Each row was made from one path, in order. Every step used is in the known rows, and no mark comes twice. Write each row's path.
Known rows
tutag -> tisuz -> vabedif -> pagup: -12.1,-25.1,-11.4,5.1,-24.6,-10.7,-2.1,-1.7,3.0,6.3,-21.4,15.1,-10.9,-0.9,-10.5,-2.2,-3.6,-17.1,-1.3,-4.8
vabedif -> pagup -> guber -> talu: -22.6,-0.7,-12.0,9.9,-5.6,-6.4,-29.7,-3.9,8.4,14.2,-12.3,32.1,-2.0,9.5,-70.0,2.5,-10.2,2.4,6.6,1.7
zosu -> guber -> tutag: -1.2,16.1,-23.7,4.8,15.9,0.1,2.3,-14.6,-9.1,-3.4,9.8,1.9,20.2,5.3,-1.5,12.5,9.2,15.3,13.0,-4.0
vabedif -> tisuz -> tutag -> pagup -> guber -> talu: -0.3,7.1,0.7,2.9,6.0,-37.3,-5.0,-28.7,21.9,10.5,10.3,8.6,-20.0,4.3,-53.1,7.1,-11.2,24.0,14.2,4.0
pagup -> guber -> tutag: -8.3,9.4,-14.0,0.1,10.0,5.1,-14.5,-22.4,3.5,10.0,2.1,5.3,9.0,16.9,-34.7,10.1,-1.2,-7.5,-0.3,-2.3
zosu -> tutag -> tisuz: -13.4,2.6,-3.6,-5.6,-4.7,-2.1,-5.6,-12.6,-4.6,3.2,-0.6,13.4,-6.3,1.6,6.2,0.1,-2.7,-3.4,22.0,0.4
tisuz -> zosu: -4.1,-5.5,3.4,0.3,-13.7,-12.2,-1.0,-17.4,3.0,0.4,-0.4,-18.2,-4.0,17.1,-13.8,1.0,3.2,0.2,-12.3,16.5
tutag -> guber: 5.6,2.6,-13.4,16.3,6.2,-18.5,-10.3,-12.2,-0.8,9.2,0.8,0.7,10.8,8.7,-7.1,-0.4,5.1,7.9,-15.0,-8.7
zosu -> tutag -> pagup -> guber: -4.1,20.8,-18.4,2.7,10.9,1.0,2.8,-12.4,3.4,10.5,8.9,21.0,-0.8,5.7,-36.8,10.0,3.1,10.3,17.4,-2.4
pagup -> vabedif -> tisuz -> tutag -> guber: 14.4,-6.1,13.1,16.8,-9.7,-35.4,-14.9,-19.6,24.9,10.2,-0.7,-30.7,10.1,4.6,-8.9,-3.0,8.5,9.2,-7.9,1.0
vabedif -> pagup -> guber -> tutag -> tisuz -> zosu: -22.6,6.0,-5.8,-9.9,-0.6,13.7,-12.4,-15.9,6.5,10.3,-14.2,17.6,-0.1,25.2,-11.6,-9.3,4.8,-19.1,13.9,19.2
tisuz -> tutag -> pagup: 9.3,3.1,-0.4,3.8,-6.8,-35.4,3.7,-15.9,-0.3,13.7,6.6,5.6,-5.1,-6.4,-13.1,1.7,3.0,13.5,5.1,8.4
vabedif -> tisuz -> zosu -> guber: 0.2,6.9,-3.6,4.3,-1.7,-16.4,20.5,-19.9,16.9,-9.9,8.2,-45.9,2.8,20.0,-15.4,13.8,11.1,23.6,-6.3,20.2
pagup -> guber: -9.3,-0.1,-8.7,9.3,-1.5,-6.9,-14.1,-14.2,11.9,13.4,-2.2,-0.5,-1.7,14.9,-48.9,8.9,-4.9,-7.3,-12.4,3.6
zosu -> guber -> talu: -9.2,5.5,-20.2,12.8,9.8,-15.1,-12.4,-8.6,-5.2,-6.3,9.0,24.1,0.0,0.3,-19.0,7.1,-6.7,25.4,15.3,-7.9
tutag -> pagup -> guber: 1.7,10.4,-11.9,8.1,6.8,-13.5,-8.6,-15.0,12.6,15.7,0.1,21.2,-4.3,8.7,-46.8,7.1,-2.5,4.6,-4.5,-0.4
zosu -> tisuz -> vabedif -> pagup -> guber -> talu: -29.0,-17.5,-22.9,2.8,-27.2,13.5,-11.4,-12.3,-2.2,6.6,-6.5,39.9,-20.5,-7.4,-51.5,6.8,-18.4,-5.2,10.1,-14.9
pagup -> vabedif -> tisuz -> talu: 10.8,-15.2,23.6,-5.2,-32.6,-7.8,-7.1,-19.0,37.3,-3.2,-19.7,-47.2,11.8,-2.1,-35.3,9.2,6.3,-3.1,-21.3,-0.7
pagup -> vabedif -> tisuz -> zosu -> guber -> talu: -2.4,-1.5,7.3,9.9,-4.4,-13.2,-15.1,-18.6,23.0,-14.7,3.9,-9.0,-2.0,15.1,-18.6,1.4,-0.2,25.2,11.9,6.8
tutag -> tisuz: -7.0,-8.2,3.7,-0.6,-8.5,-16.7,-15.9,-14.8,5.0,8.8,-9.8,13.6,-9.7,5.4,-4.7,-3.0,-8.3,-9.3,-0.1,2.1
tutag -> pagup: 9.5,5.4,-4.1,4.2,-2.7,-22.6,-4.3,-14.1,2.4,10.7,-2.1,16.0,-0.5,-0.6,-27.6,5.6,0.2,13.9,-3.3,-1.1

Write each row's path
-10.6,-15.6,-16.9,-3.8,-12.5,1.3,-1.7,-10.6,-5.7,3.0,-18.0,20.9,-1.2,0.3,4.2,-1.4,0.1,-16.6,11.1,-10.2 | guber -> tutag -> tisuz -> vabedif -> pagup
22.8,4.4,15.4,-15.1,-13.1,-0.7,-1.9,-28.2,28.2,-4.4,-14.2,-19.0,18.9,-6.0,-20.4,7.5,12.0,9.9,-2.5,-10.1 | guber -> tutag -> pagup -> vabedif -> tisuz -> talu
-4.6,-11.6,6.7,-13.5,-19.6,-3.9,-1.4,-15.4,12.4,-1.6,-16.6,-5.4,-4.3,-4.7,5.3,-3.1,-0.9,-15.3,-8.5,-1.2 | tutag -> tisuz -> talu
-19.6,-20.3,-18.4,9.0,-15.1,-0.6,-5.7,-3.1,13.1,11.6,-19.6,20.6,-14.8,8.2,-29.0,-1.4,-6.4,-26.3,-2.6,-4.3 | tutag -> tisuz -> vabedif -> pagup -> guber
4.8,0.8,-9.5,14.7,1.4,-31.3,-2.8,-14.1,-2.9,11.4,8.5,-8.8,6.5,2.3,6.3,-4.3,8.2,7.6,-6.2,0.8 | tisuz -> tutag -> guber
-14.8,-21.6,-14.3,0.0,-41.8,6.6,6.8,-8.8,-7.8,7.2,-11.5,6.3,-6.6,-13.8,-27.6,9.7,-3.4,-6.0,-3.3,-6.6 | zosu -> tisuz -> vabedif -> pagup
6.1,5.4,6.6,7.6,-4.6,-2.8,-2.5,-20.0,17.6,-5.1,4.1,-32.5,11.8,19.3,3.7,-2.4,16.7,14.4,4.2,3.3 | pagup -> vabedif -> tisuz -> zosu -> tutag -> guber
-13.8,7.6,-6.1,-5.1,-7.1,-11.6,-11.4,-28.1,-2.8,14.3,16.8,50.3,-26.6,-13.1,-29.5,-0.1,-17.4,14.0,28.1,-2.1 | zosu -> tisuz -> tutag -> pagup -> guber -> talu
10.4,14.6,-9.8,-4.2,9.5,-10.9,-4.5,-22.1,-6.6,7.4,2.0,21.9,9.6,1.6,-13.6,6.5,3.5,14.1,8.8,-6.7 | guber -> tutag -> pagup
-3.6,12.2,-15.4,5.8,6.7,1.0,9.9,-14.2,-10.6,-3.8,12.4,-10.3,8.0,16.8,18.5,-3.2,15.8,12.3,5.7,3.6 | tisuz -> zosu -> tutag -> guber
-21.0,-18.0,-25.7,14.5,-11.7,-3.0,-13.9,-3.7,5.6,5.1,-10.9,28.7,-12.5,6.1,-58.1,4.9,-12.2,-5.0,1.3,-13.3 | tisuz -> vabedif -> pagup -> guber -> talu
8.1,-11.2,20.8,7.1,-22.0,-19.9,-22.0,-18.5,30.3,6.6,-13.6,-28.1,5.5,7.6,-44.6,8.3,-1.3,3.3,-12.9,3.1 | pagup -> vabedif -> tisuz
-9.8,-9.0,8.1,-5.9,-11.4,-11.6,-7.6,-19.0,5.0,1.0,-6.4,1.6,-15.5,16.4,12.0,-9.4,-3.0,-11.0,-2.0,16.5 | tutag -> tisuz -> zosu
-10.2,4.3,-3.5,-4.2,-10.4,2.9,9.6,-14.7,-6.8,-4.7,7.5,-18.1,-0.5,13.7,-4.0,4.1,8.7,6.3,9.5,14.4 | tisuz -> zosu -> tutag
-5.8,1.2,-1.7,-10.1,2.5,-4.1,-15.9,-23.2,-3.9,5.1,-5.8,19.0,0.2,6.3,9.8,-2.1,-4.6,-9.3,11.9,-3.7 | guber -> tutag -> tisuz
-9.0,0.5,3.6,-14.5,-0.5,1.1,-6.8,-27.9,-4.6,-2.0,-2.0,8.4,-6.1,18.6,26.0,-8.4,0.7,-10.0,10.8,9.9 | guber -> tutag -> tisuz -> zosu
-3.6,-2.6,1.5,-21.7,-8.0,9.0,-1.7,-23.3,3.2,-5.2,-12.3,-0.1,5.4,-2.1,18.1,-2.3,2.8,-14.8,3.0,-7.1 | guber -> tutag -> tisuz -> talu
6.7,8.4,2.9,2.6,-0.2,-34.4,8.6,-26.2,26.6,16.3,6.8,-19.3,-10.3,7.6,-49.4,11.7,0.3,14.5,-1.1,14.0 | vabedif -> tisuz -> tutag -> pagup -> guber
-12.3,-11.5,-21.2,-1.8,6.0,8.3,-4.1,-24.6,4.0,1.9,-1.5,21.5,-14.5,12.9,2.0,2.4,-9.5,-26.0,5.5,-17.7 | pagup -> guber -> tutag -> tisuz -> vabedif
-5.0,-4.6,-31.3,2.6,11.6,3.4,12.0,-16.0,-8.9,-11.4,6.5,18.6,-3.3,1.5,35.7,4.1,0.8,-3.6,17.9,-19.5 | zosu -> guber -> tutag -> tisuz -> vabedif
-5.0,6.1,-13.3,8.4,1.4,-7.9,11.3,-10.2,0.0,-7.5,9.8,-15.2,3.7,14.7,0.9,5.0,10.6,13.3,-1.1,16.1 | tisuz -> zosu -> guber
-17.6,3.0,-8.1,-17.8,-8.4,21.1,-6.3,-11.8,13.9,7.0,-24.8,10.4,11.7,4.9,-19.0,-3.5,6.9,-23.8,5.9,1.1 | vabedif -> pagup -> guber -> tutag -> tisuz -> talu
-8.1,-21.6,-12.7,-1.6,-32.2,3.7,8.4,-21.6,-8.1,0.0,3.0,1.9,-16.4,-11.5,-9.5,12.2,-10.9,-6.2,-7.5,-14.4 | zosu -> tisuz -> vabedif
-25.9,-9.9,-25.2,3.7,-11.0,13.5,5.4,-0.7,4.0,5.8,-11.3,20.2,-11.2,5.3,-19.2,1.9,-0.8,-20.5,19.3,-6.3 | zosu -> tutag -> tisuz -> vabedif -> pagup -> guber
